What can hang from each mark:
H: E J W
Y: A W
V: H Z
W: H R
N: B
E: F
A: R
Z: B V
B: F Z
F: B
J: F

In the rows, zero is written as 128.
Known rows, with every way that one mark hangs from another:
B(Z): [158 151 133 148 186 126 110 124 164 120  92 120  96  95 131 148 127 155
 153 138 161 129 142 128 119 129 103 124 124 124  97 134 150 134 106 122
 130 127 144 122 119 125 154 134  88]
W(H(E(F)) R): [ 99 137 105  94 121 135 112 118 156  87 136 102 151  71 108 153 121 163
 136 136 117 147 116 114 109 117 115 164 144 151 113 161 140 153 128 163
 130 159  89 107  82 139 159  98  71]
A(R): [165 149 116 127 164 112 113 125 168 117 105  99 114  76  92 124 111 140
 128 132 157 135  98  93  96 117 134 135 106 126 106 180 141 163 116 119
 109 109 138 140 157 111 179 148  74]
F(B(Z(V(H(W))))): [148 152 126 169 192 154 100 106 144 125 141 176 111 139 151 161 126 116
 130 158 174 139 137 168 154  94 105 113 118 149 167 135 128 143 140 130
 139 139 134 129  99 135 127 138 129]
Z(B): [161 139 106 165 194 124 109 135 174  98 116  94 134 116 110 149 128 115
 169 141 137 121 121 102 115 123 143 116 121 191  94 121 136 115 106 133
 118 120 143 164 166 119 185 164  89]
E(F(B(Z(V(H))))): [122 144 148 168 175 142  89 121 144 156 141 203 123 136 123 164 142 144
 137 152 117 155 126 177 160 102 120 114 124 150 167 130 156 135 146 111
 148 160 119 119  78 112 138 142 139]
Y(A(R) W(H(J))): [121 180 144 104  75 124 125 116 110 101 117  25 179  66 128 101 131  57
 122 104 175 151 147 141  94  98 121 164 125 145  71 162 107 177 110 124
 127  96 128 111 150 140 107 167  26]
W(H(E(F(B))) R): [ 94 108 115  88 121 146 101 122 144  95 164  87 171  84 111 180 127 147
 112 136 101 185 108 139 119 116 112 160 136 165 123 157 153 151 142 168
 137 169  81 114  97 111 152 131 110]
E(F(B(Z))): [147 111 154 151 173 135  90 122 158 125 119 134 115 129 116 167 148 145
 123 137  94 169 130 162 124  97 110 126 122 136 134 127 162 117 136 133
 156 157 112 120 116  96 159 146 132]
H(E J(F) W(R)): [137 135 100  97  63 162 142  96 110  56 131  93 156 109  95 132 140 154
 121 122 165 131 142 117  76  99  99 150 143 129  83 123  91 142 161 188
 117 147  84 112  89 139 193 176  82]
J(F): [141 140 103 155 160 143 113 133 130 112 101  97 111  97  95 172 124 157
 130 137 136 115 129 104 112 121 141 144 126 102 107 120 146 124  95 156
 113 113 136 128 138 111 172 212  90]
Z(B(F) V(H(W))): [149 182 101 175 206 148 119 110 129  89 143 181 150 144 133 133 141 105
 153 158 122  98 142 122 156  90 134 123 122 192 164 130 104 127 137 127
 135 136 163 157 128 160 126  76 104]
H(E(F(B))): [135 116 122 121 112 129  89 123 150  84 151 107 129 119  95 160 158 158
 129 128  81 175 115 120  98 111 115 129 140 155 124 119 151 164 152 167
 130 146 103 131 122  97 210 160 117]
N(B(F Z(V))): [136 121 131 161 203 126 155 115 156 107 116 141 153 143 130 161 179 111
 165 147 104 136 167 155 156 100 129 106 130 100 130 121 162 132 113 119
 152 116 195 159 103 149 141  89 112]
Y(A): [150 152 114 173 140 127 134 132 153 112 100  87 128  79 116 126 140 152
 115 109 138 112 153 121  99 123 143 138 123 128 106 112 135 154  92 140
  90 117 160 157 139 128 183 162  81]
J(F(B(Z))): [149 120 138 154 161 140 104 124 111 141 128 112 117 122 117 187 128 140
 120 144 143 161 129 162 130 122 101 141 117 110 119 117 165 114 113 147
 144 139 130 113 131  90 137 240 135]
F(B(Z(V))): [135 116 124 166 189 134 113 121 162 141 134 124 129 124 131 179 132 119
 151 146 142 164 130 174 133 111 130 106 127 143 133 120 159 132 121 123
 131 140 143 143  97 109 172 169 136]
N(B(F Z(V(H)))): [130 149 133 154 198 129 156 116 138 112 122 196 144 142 138 147 171 132
 157 159 120 124 167 149 184 114  98 110 126 111 143 130 160 137 126 113
 142 114 192 146  99 159 101  85 104]
V(H(W) Z): [165 194 111 145 193 148 105 125 142  74  89 115  81  95 128 160 105 152
 123 154 207 109 138  94 111 124  76 147 144 181 125 152 113 154 130 144
 121 133 134 121 132 143 116 105  81]
H(E(F) J): [124 155 132 101  66 133 109 120 151  63 116 110 114 119  88 113 176 148
 147 112 104 141 135  95  76 110 116 118 154 148  88  98 120 160 166 150
 123 139  93 105 101 116 219 116  72]
B(F Z(V)): [139 152 125 170 194 142 126 113 148 127 109 150 137 114 138 148 147 137
 159 144 116 133 155 152 153 105 125 126 133 114 133 126 142 137 114 111
 144 148 173 130  89 141 141  77 105]
F(B(Z(V(H)))): [129 148 126 161 185 137 106 126 149 157 137 172 113 119 140 176 123 135
 145 158 169 149 129 165 159 124 115 117 120 152 151 125 162 144 126 110
 123 146 146 128  98 121 135 163 130]
J(F(B)): [141 115 108 151 152 150 104 127 129 122 129  92 133 114  97 199 126 139
 104 135 121 154 114 133 123 118 130 144 124 122 116 116 154 115 112 163
 117 117 133 132 143  79 172 247 128]
N(B(Z)): [158 121 138 146 190 114 142 129 177  95 102 106 110 131 126 164 162 130
 154 138 146 136 155 138 128 113 105 105 110 109  90 128 169 130 112 133
 135 106 159 152 132 136 151 143  89]
B(F Z): [157 154 139 146 188 131 126 115 140 114  93 140 117 105 135 144 143 156
 147 145 122 135 153 133 142 117  90 139 123 112 109 134 147 130 108 120
 146 136 171 115 118 132 120  80  95]
Z(B V): [134 137  92 174 207 131 107 134 179 114 132 102 145 123 110 156 124 102
 183 140 134 120 122 126 116 111 181  92 132 190 121 107 129 119 117 133
 111 128 151 176 133 125 209 154 104]
Y(A(R) W(H)): [135 170 125 134 138 108 114 115 112 116 118  29 165  42 131 114 111  82
 121 112 174 153 134 134 103 106 122 173 126 128  96 190 120 182  89 135
 125 101 145 126 159 142  92 171  38]
J(F(B(Z(V(H))))): [121 148 124 167 170 154 106 121 105 166 142 178 123 125 126 184 116 143
 134 162 159 147 125 177 166 122 118 129 123 122 157 117 162 129 121 127
 133 139 141 109  90 107 119 236 145]
Y(A W(H)): [122 165 111 146 144 122 106 120 124 100 105  21 154  68 149 151 128  89
 137 110 161 122 168 138 116 107 128 157 135 126 100 135 122 151  78 155
 126  99 147 124 146 153 100 161  44]

Rows:
[133 165  80 125 144 150 129  91 147  85 142 158 148  94 127 133 110 181
 139 141 182 117 124 119 120 110 126 126 137 159 147 156 103 175 146 162
 106 152 116 131  67 168 181 107  87] => Z(V(H(E W(R))))
[174 148 128 148 129 102 117 100 122 112 103  50 166  59 119 101 127 132
 115  99 160 150 131 134  76  96 133 148 121 123  94 185 120 172 104 140
 124 107 145 134 159 136 152 188  50] => Y(A(R) W)
[157 130 153 134 195 122 158 121 154  89 105 128 140 132 127 156 173 135
 143 143 103 140 168 136 150 111  93 118 114  98 102 129 166 117 115 128
 149 108 182 145 131 143 124  87  97] => N(B(F Z))
[154 176 115 144 208 130 118 136 117  93 121 135 137 112 119 148 115 134
 168 161 151 124 123 105 150 148  82 145 154 232 122 136 134 132 126 119
 131 149 174 127 150 132  91  93  97] => V(H Z(B(F)))
[153 130 105 116 124 143 114  91 150  47 125 115 137 100 103 127 135 195
 122 122 113 139 136 111  81  80 116 146 138 146 123 160 106 150 162 180
 142 172  79 128  86 148 208  89  87] => H(E(F) W(R))
[123 110 123 171 173 147 113 119 117 151 133 126 129 128 118 197 128 129
 138 148 139 159 130 179 143 109 135 120 130 113 146 110 158 120 112 141
 139 141 142 125  96  96 163 234 155] => J(F(B(Z(V))))
[132 196 111  87  94 134 127 131 126  69 111 104 105  88 110 128 132 149
 160 144 206 130 130  82 105 163  51 133 177 211  81 107 122 194 153 137
 104 136 125  92 107 132 158 128  62] => V(H(E J) Z)
[126 112 137 169 180 140  97 119 163 141 135 145 129 137 119 172 147 134
 143 142  93 172 132 181 137  85 141 111 133 140 154 124 152 122 143 126
 157 160 116 134  80 101 179 141 143] => E(F(B(Z(V))))
[131 158 148 126 102 157 115 127  99 142 128 160 112 135 115 160 134 124
 125 151 174 148 142 158 154 130  75 141 122 133 106  98 154 117 139 118
 132 130 115  84 111 102 108 229 120] => V(H(J(F(B(Z)))))
[118 181  78 137 140 129 110 117 146 107 133 151 117  95 115 137 138 167
 169 145 170 118 117  95 126 144 123 114 153 154 137 118 135 199 130 138
  96 127 141 127  86 149 185 136  88] => Z(V(H(E)))
[158 176 109 150 207 126 106 142 143 106 117 109 116 100 114 151  99 131
 172 160 191 120 115 105 133 146 101 132 144 242 109 134 130 138 119 119
 123 142 152 136 158 124 125 142  91] => V(H Z(B))
[130 179 126 161 189 143 126 113 133 139 110 204 125 106 145 131 135 156
 158 155 138 118 152 145 174 128 108 130 133 124 158 134 147 143 118  95
 135 143 175 113  84 155 100  77 100] => B(F Z(V(H)))
[102 149 116 144 100 170 118 140 111 136 144 144 143 136 100 182 140 106
 125 140 145 133 130 147 145 119 135 125 132 144 137  95 140 123 142 136
 105 125 123 121 101  96 171 245 124] => Z(V(H(J(F(B)))))
[ 91 175 106  87  67 147 117 144  95  76 136  67 124 100 100 151 142  95
 141 137 160 135 134  99 114 133  99 152 157 132  77  95 130 168 123 158
 105 112 106  82 116 118 143 193  60] => W(H(E J(F)))
[114 185 129 154 110 161 126 118 103 146 112 184 109 127 107 141 135 124
 156 155 182 112 160 149 157 118 113 120 133 117 122 104 128 130 132 107
 128 131 128  91  73 132 130 192 102] => B(Z(V(H(J(F)))))
[131 152 121 107 137 128  93 123 118  83 147 128 112 107 104 163 128 178
 126 144 142 169 100 121 118 143  73 143 171 210 136 132 146 180 163 155
 136 170 111 101 110 105 149 139 118] => V(H(E(F(B))) Z)
[158 192 101 121 137 142 106 104 132  60 133 142  97 112 121 121 137 161
 138 144 179 107 126  78 111 122  83 126 133 147 123 132 114 193 141 159
 109 119 122 117 121 154 154 118  72] => V(H(E W))
[107 143 108 133 123 137  86 117 135 113 168 169 132 125 102 153 155 161
 140 142 110 154 105 127 129 119 126 112 150 168 169 118 144 178 160 146
 123 152 111 125  86 114 191 153 129] => Z(V(H(E(F(B)))))
[128 169 102 173 198 136 121 126 136 120 139 173 157 126 124 141 137 118
 171 161 116 108 130 116 169 121 147 120 133 194 150 124 131 129 120 113
 127 133 181 151 132 143 132 103 103] => Z(B(F) V(H))
[132 139  99 176 200 133 123 127 148 108 136 125 168 132 116 148 145 103
 174 145  97 121 132 127 141 101 163 112 136 182 133 114 132 116 116 131
 129 136 179 174 132 134 169 105 109] => Z(B(F) V)
[123 116 133 144 146 129  89 109 142 119 159 136 136 136 115 152 159 149
 159 131  99 186 126 170 121 101 122 108 149 150 144 117 157 168 156 144
 151 172 109 117  72 110 197 141 137] => H(E(F(B(Z(V)))))
[157 146 118 151 215 122 133 139 138  87 117  75 149 109 111 156 122 117
 164 153 133 139 131 111 125 129 106 146 156 218 105 128 134 123 122 133
 142 152 183 150 159 116 136  92 103] => V(Z(B(F)))
[140 176 115 131 164 119  97 126 125  75 141 130 114 115  98 124 134 157
 178 143 154 143 114  99 110 144  98 135 171 252 117 134 128 176 160 139
 142 172 113 110 120 129 152 121  95] => V(H(E(F)) Z(B))
[144 190 125 167 197 152 122  97 124 107 112 209 120 127 158 128 136 142
 142 159 147 106 159 148 159  94  98 135 124 118 170 140 111 146 135 114
 153 143 160 116  87 171  91  47 101] => B(F Z(V(H(W))))
[169 189 116 156 218 144 117 122 111  63 124 135 126 124 134 139 118 111
 144 162 165 114 137 105 139 117  85 151 142 230 137 141 107 135 137 134
 151 153 163 132 156 149  82  66  98] => V(H(W) Z(B(F)))
[111 139  98 102 106 114 125  98 107  90 138  16 195  45 154 133 117 135
 134 107 175 155 154 141  99 121 104 167 154 146  86 159 117 170 103 176
 126 147 127 114 102 165 123 155  46] => Y(A W(H(E) R))
[149 184 101 181 206 146 104 117 151  96 135 158 127 132 125 135 124  99
 165 152 165  95 133 120 135  93 150 102 119 202 150 124 102 133 133 131
 116 124 141 160 130 159 159 129  98] => Z(B V(H(W)))
[131 189 116  93  73 136 121 122 134  82 120 132 107 107 106 113 151 149
 156 135 177 116 130  77 112 150  83 122 151 166  82  98 129 181 152 132
  93 115 121  99 108 138 175 140  61] => V(H(E J))
[149 158 118 131 131 136  94 103 145  45 119 112 103 124 101 121 164 159
 129 123 107 133 132  95  76  82 110 126 143 132 130 134 106 173 158 174
 140 143  94 123 110 137 197  94  79] => H(E(F) W)
[117 138 105 132 138 131 131 104 127 115 115  24 194  44 157 154 105 124
 125 111 169 139 164 156 111 104 126 171 130 136  93 166 120 128  80 163
 127 139 134 126 115 160 105 157  56] => Y(A W(H R))
[136 145 127  92  68 152 127  95 152  48 129 113 152 111 100 109 157 165
 120 117 121 140 149 111  70  77 107 134 143 159  96 134  90 141 184 168
 139 167  64 114  72 142 218  84  77] => H(E(F) J W(R))
[128 170  97 171 199 136 111 132 165 125 136 159 132 126 112 141 125 116
 183 155 159 102 119 117 146 121 160 102 127 202 142 117 133 135 121 115
 106 127 149 163 129 135 170 150 100] => Z(B V(H))
[147 142 110  90  77 147 144 100 154  46 128  87 147 101 115 120 138 149
 130 123 165 134 141 109  73 102 101 132 139 159  80 126  92 152 162 168
 113 148  89 127  87 149 215 112  66] => H(E J W(R))
[154 170 120 106 133 158 147 115 145  70  97 114 124  88 125 143  97 148
 117 146 216 118 145 118 106 117  79 158 141 203  95 153  93 131 155 138
 116 157 112 120  98 148 135 100  73] => V(H(J W(R)) Z)
